Known rows, with every way that one mark hangs from another
gubog(tolofa(kuper(danuz) zozomir)): [ 17.6  42.6 -22.2  11.2  -6.6  18.3  26.1   8.5  -1.0  33.6   4.4 -11.3
   7.8 -32.7  36.2  -6.1 -11.2  -4.3  12.1]
zozomir(radut(kuper)): [  1.0   0.3  -0.9  18.4  -8.5  31.3  23.6  -8.9 -20.6  29.6  -1.0  -6.6
  24.9 -32.4  25.7   6.3  18.1 -14.7   7.6]
zazu(danuz): [  1.9  -5.1  -2.7  26.9  -3.8  -0.2 -11.8   3.8 -18.7  22.7 -11.4   0.4
  10.8 -11.3  24.6  12.1   9.3 -22.9   5.1]
tolofa(gubog kuper(danuz radut) zozomir): [ 20.1  24.3 -26.0  14.9 -12.3  20.3  37.9   9.1 -23.1  39.0  11.4 -49.4
   4.6 -29.6  35.7  -5.4  -3.8  -6.8  10.3]
radut(zozomir(tolofa(gubog))): [  2.7   1.8  -6.9  21.4 -12.1  33.8   9.7 -28.9 -38.4  29.9  -4.7 -21.9
  14.7 -33.0  26.3   7.3  37.4  -5.6  12.8]
gubog(tolofa(kuper(radut))): [ 20.0  40.1 -14.1  15.4  -9.3  23.9  28.8  15.9 -14.0  28.4  -6.8 -17.2
  -1.0 -21.1  34.9   2.3  -6.9 -14.2  15.2]
gubog(tolofa(kuper)): [ 15.5  29.0 -12.9  12.0  -5.7  17.3  12.5   5.8  -6.2  25.4  -5.5  -4.5
   7.4 -17.0  33.0   2.0  -2.2 -12.8  11.8]
zozomir(radut tolofa(gubog kuper)): [  5.1   3.4 -10.4  25.7 -10.9  35.9  13.8 -27.4 -24.3  29.1  -0.8 -33.9
  19.2 -35.3  27.9   2.8  40.5   3.6  10.9]
radut(kuper(danuz) zozomir(tolofa)): [  0.6  -0.3  -4.4  21.9 -15.3  46.5   9.2 -18.6 -35.0  38.6  -5.9 -25.0
  18.9 -44.3  22.6  -6.1  35.1  -3.0   4.6]
zozomir(radut(kuper) tolofa): [ -2.0   0.0   1.7  31.7 -11.4  39.5  23.8 -21.8 -26.5  29.6  -5.2 -11.5
  25.4 -44.2  25.7   0.6  33.0  -4.4   8.3]
kuper(radut): [  8.8  10.1 -10.8  26.2 -10.2  20.5  30.4  12.2 -23.4  27.4  -6.0 -19.6
   0.9 -13.5  31.1   7.4  -1.4 -23.9  13.3]
kuper(danuz radut tolofa(zozomir)): [ 12.1  29.7 -26.9  22.5 -14.5  34.9  61.9  18.4 -17.6  37.1   5.5 -26.0
  -4.6 -28.8  29.3  -9.0 -14.4 -10.7  15.1]
gubog(tolofa(kuper(danuz) zozomir(radut))): [ 13.4  47.1 -20.3  14.8  -6.9  30.4  32.2  -0.6   1.4  35.0   5.4 -11.6
  15.5 -47.9  32.9  -1.8   1.3   4.4  17.5]
radut(zozomir(tolofa(kuper))): [  7.1  14.1  -2.3  19.9 -12.3  37.7  13.8 -15.6 -18.2  28.2 -11.9 -20.9
  12.8 -27.2  23.9   3.4  37.8  -0.4  10.3]
kuper(danuz radut(zozomir) tolofa): [  7.6  20.4 -21.8  16.5 -17.6  50.3  42.7   9.6 -28.9  41.0  -4.0 -30.6
  -3.9 -27.8  21.4  -2.1   8.3  -8.5  16.0]
tolofa(gubog zozomir(radut(kuper))): [  8.0  10.6  -7.1  12.0  -8.4  22.5  41.1 -17.1 -27.4  32.8  12.1 -13.8
  30.6 -44.3  32.1   5.8  11.4  -9.1  10.0]
tolofa(gubog kuper zozomir): [ 17.2  16.0 -15.9   7.8  -6.9   9.5  28.4  -3.2 -14.8  28.1   9.0 -23.0
  14.1 -20.0  35.1   2.5   1.4 -11.0   8.4]
radut(kuper(danuz tolofa(gubog)) zozomir): [  7.7  -1.2 -19.8   0.7 -15.7  44.8  24.7 -11.0 -42.7  44.4   7.0 -29.7
  14.7 -32.6  21.3  -9.1  17.3  -6.8   4.6]
kuper(danuz radut tolofa(gubog zozomir)): [ 14.2  22.7 -32.1  17.1 -14.9  32.3  58.7   8.8 -30.5  40.0  12.5 -38.9
  -1.7 -31.3  31.8  -9.0 -11.6  -9.2  14.8]
zozomir(radut(kuper(danuz)) tolofa(gubog)): [ -0.9 -11.8 -12.9  27.2 -13.7  43.2  10.7 -29.6 -41.3  40.3   6.0 -38.2
  25.5 -52.4  26.8  -7.7  35.9   0.8   5.7]
radut(kuper): [  5.9  -3.9  -3.7  14.9  -8.0  17.8  14.6   1.1 -23.2  28.2  -2.4  -6.6
  17.2 -17.4  28.2   1.1   3.6 -22.9   2.5]

Rows
[ 19.7  47.5 -13.2   9.0  -5.3  13.2  32.1   6.8   0.9  25.5   0.7   1.6
  10.0 -27.0  37.4   1.0 -12.0  -8.7  14.4]	gubog(tolofa(kuper zozomir))
[  3.5  -5.6 -21.6  11.7 -14.2  44.2  29.3 -13.0 -36.2  42.8  10.9 -30.2
  19.3 -38.9  22.7  -9.6  16.5  -4.0   6.6]	zozomir(radut(kuper(danuz tolofa(gubog))))
[ 17.4  44.2 -18.8  10.5 -13.3  40.4  24.9  10.5 -19.6  39.5  -6.0 -29.8
   0.6 -36.1  29.9   0.4   7.8  -3.9  17.0]	gubog(tolofa(kuper(danuz radut(zozomir))))
[  8.0  11.9 -26.5  23.8 -15.7  39.5  39.7  17.6 -24.8  37.6  -1.1 -30.3
  -7.0 -18.6  25.4  -8.3  -6.0 -14.2  12.3]	kuper(danuz radut tolofa)
[  4.4  20.4  -2.6  30.7 -15.0  44.3  32.0  -8.7 -32.4  29.9 -12.8 -24.6
   4.3 -34.5  26.3   8.1  28.6  -8.8  17.1]	kuper(radut(zozomir(tolofa)))
[ 11.1  16.9 -21.1  10.8  -9.2  20.8  49.0  -3.8 -21.6  29.5  10.3 -10.3
   7.8 -21.0  30.6  -1.6  -7.1 -12.8  12.6]	kuper(tolofa(gubog zozomir))
[ 16.0  15.1 -21.2   8.0 -15.4  35.1  19.8   0.7 -35.1  42.1   1.4 -55.7
   4.5 -28.1  27.5   1.8  20.2  -5.1  11.3]	tolofa(gubog kuper(danuz radut(zozomir)))
[ 10.1  28.4  -9.0  16.7  -6.9  22.8  41.2  -3.4   0.8  26.5   1.7 -11.1
  19.3 -32.1  30.2   7.4  11.8  -3.0  14.1]	tolofa(kuper zozomir(radut))
[  4.3   1.0  -8.0   9.1 -12.4  35.8  11.0  -4.2 -29.8  39.3  -1.8 -19.2
  18.2 -32.5  23.3  -0.9  19.7 -12.8   4.1]	radut(kuper(danuz) zozomir)
[ 11.6  18.3 -23.0  14.2  -9.2  25.1  28.8 -10.4 -13.8  37.5  12.8 -37.0
  19.2 -40.2  31.0   0.4  13.8   2.6  11.3]	tolofa(gubog kuper(danuz) zozomir(radut))
[  8.4  37.2 -14.3  14.6  -7.9  31.8  38.6  -4.5 -13.6  38.2   7.5  -1.7
  23.6 -58.7  32.7  -3.7  -1.5  -2.5  14.3]	gubog(tolofa(zozomir(radut(kuper(danuz)))))
[ -3.4  -5.1  -7.2  33.7 -13.0  47.4  14.9 -20.4 -28.6  37.5  -1.3 -26.1
  23.8 -49.6  24.6  -7.3  33.7   0.1   5.8]	zozomir(radut(kuper(danuz)) tolofa)
[  8.4  24.4 -12.7  14.6 -15.4  45.2  50.6   7.9 -27.9  32.9  -8.2 -15.9
  -2.3 -21.5  22.7   5.4   8.5 -13.0  17.9]	kuper(radut(zozomir) tolofa)
[  7.8   3.9 -16.5  16.6 -15.2  40.9   1.4 -23.6 -33.4  38.5  -1.1 -46.7
  12.9 -35.4  25.2  -4.7  40.7   5.4   7.6]	radut(zozomir(tolofa(gubog kuper(danuz))))
[  9.7  12.5 -30.6  11.7 -11.7  25.0  40.1  -1.9 -22.7  37.3  13.6 -23.8
   5.8 -26.9  29.6  -9.8  -7.0  -8.3  10.8]	kuper(danuz tolofa(gubog zozomir))
[ 10.6   7.5 -24.6   6.4 -12.8  27.4  44.0  -2.9 -31.7  41.2  16.1 -24.5
  14.5 -34.6  29.5 -15.4  -6.8  -8.6   3.9]	radut(kuper(danuz tolofa(gubog zozomir)))
[  9.4  15.2 -26.9  11.0 -18.1  46.7  37.9   0.5 -42.1  43.6   3.4 -42.4
  -2.2 -29.8  23.6  -2.3  11.5  -7.7  15.9]	kuper(danuz radut(zozomir) tolofa(gubog))
[ 12.8  21.8 -13.8  12.0  -7.5  20.3  36.4 -12.7 -12.0  29.3   9.4 -23.3
  21.7 -34.0  32.4   7.3  14.8  -2.1  13.9]	tolofa(gubog kuper zozomir(radut))
[  6.3   6.9 -16.6  14.7 -10.1  28.6  33.4 -14.6 -29.0  40.6  15.8 -27.1
  27.9 -50.8  30.9  -2.2  11.6  -4.6   7.5]	tolofa(gubog zozomir(radut(kuper(danuz))))
[ 15.4  24.1  -6.1  13.0 -13.1  32.8  31.1   8.4 -20.8  31.4  -9.1 -29.9
   4.5 -19.7  26.5  10.0  17.5 -10.9  13.6]	tolofa(kuper(radut(zozomir)))
[  2.9  -6.5  -9.7  16.2 -15.6  41.5   5.6 -27.5 -48.4  41.9   1.5 -37.3
  21.4 -46.0  25.0  -6.5  38.2  -2.1   4.1]	radut(kuper(danuz) zozomir(tolofa(gubog)))
[ 12.6   5.0 -22.2  28.6 -15.9  33.5  17.8  -6.1 -36.3  38.4   1.0 -61.5
   1.9 -30.4  31.4  -9.9  21.5  -1.7   7.8]	zozomir(tolofa(gubog kuper(danuz radut)))
[  8.3  15.5 -19.5  12.0 -12.4  31.0  49.5   6.5 -18.1  38.3   8.8 -11.1
  12.1 -33.6  27.1 -15.6  -8.3  -9.7   4.3]	radut(kuper(danuz tolofa(zozomir)))
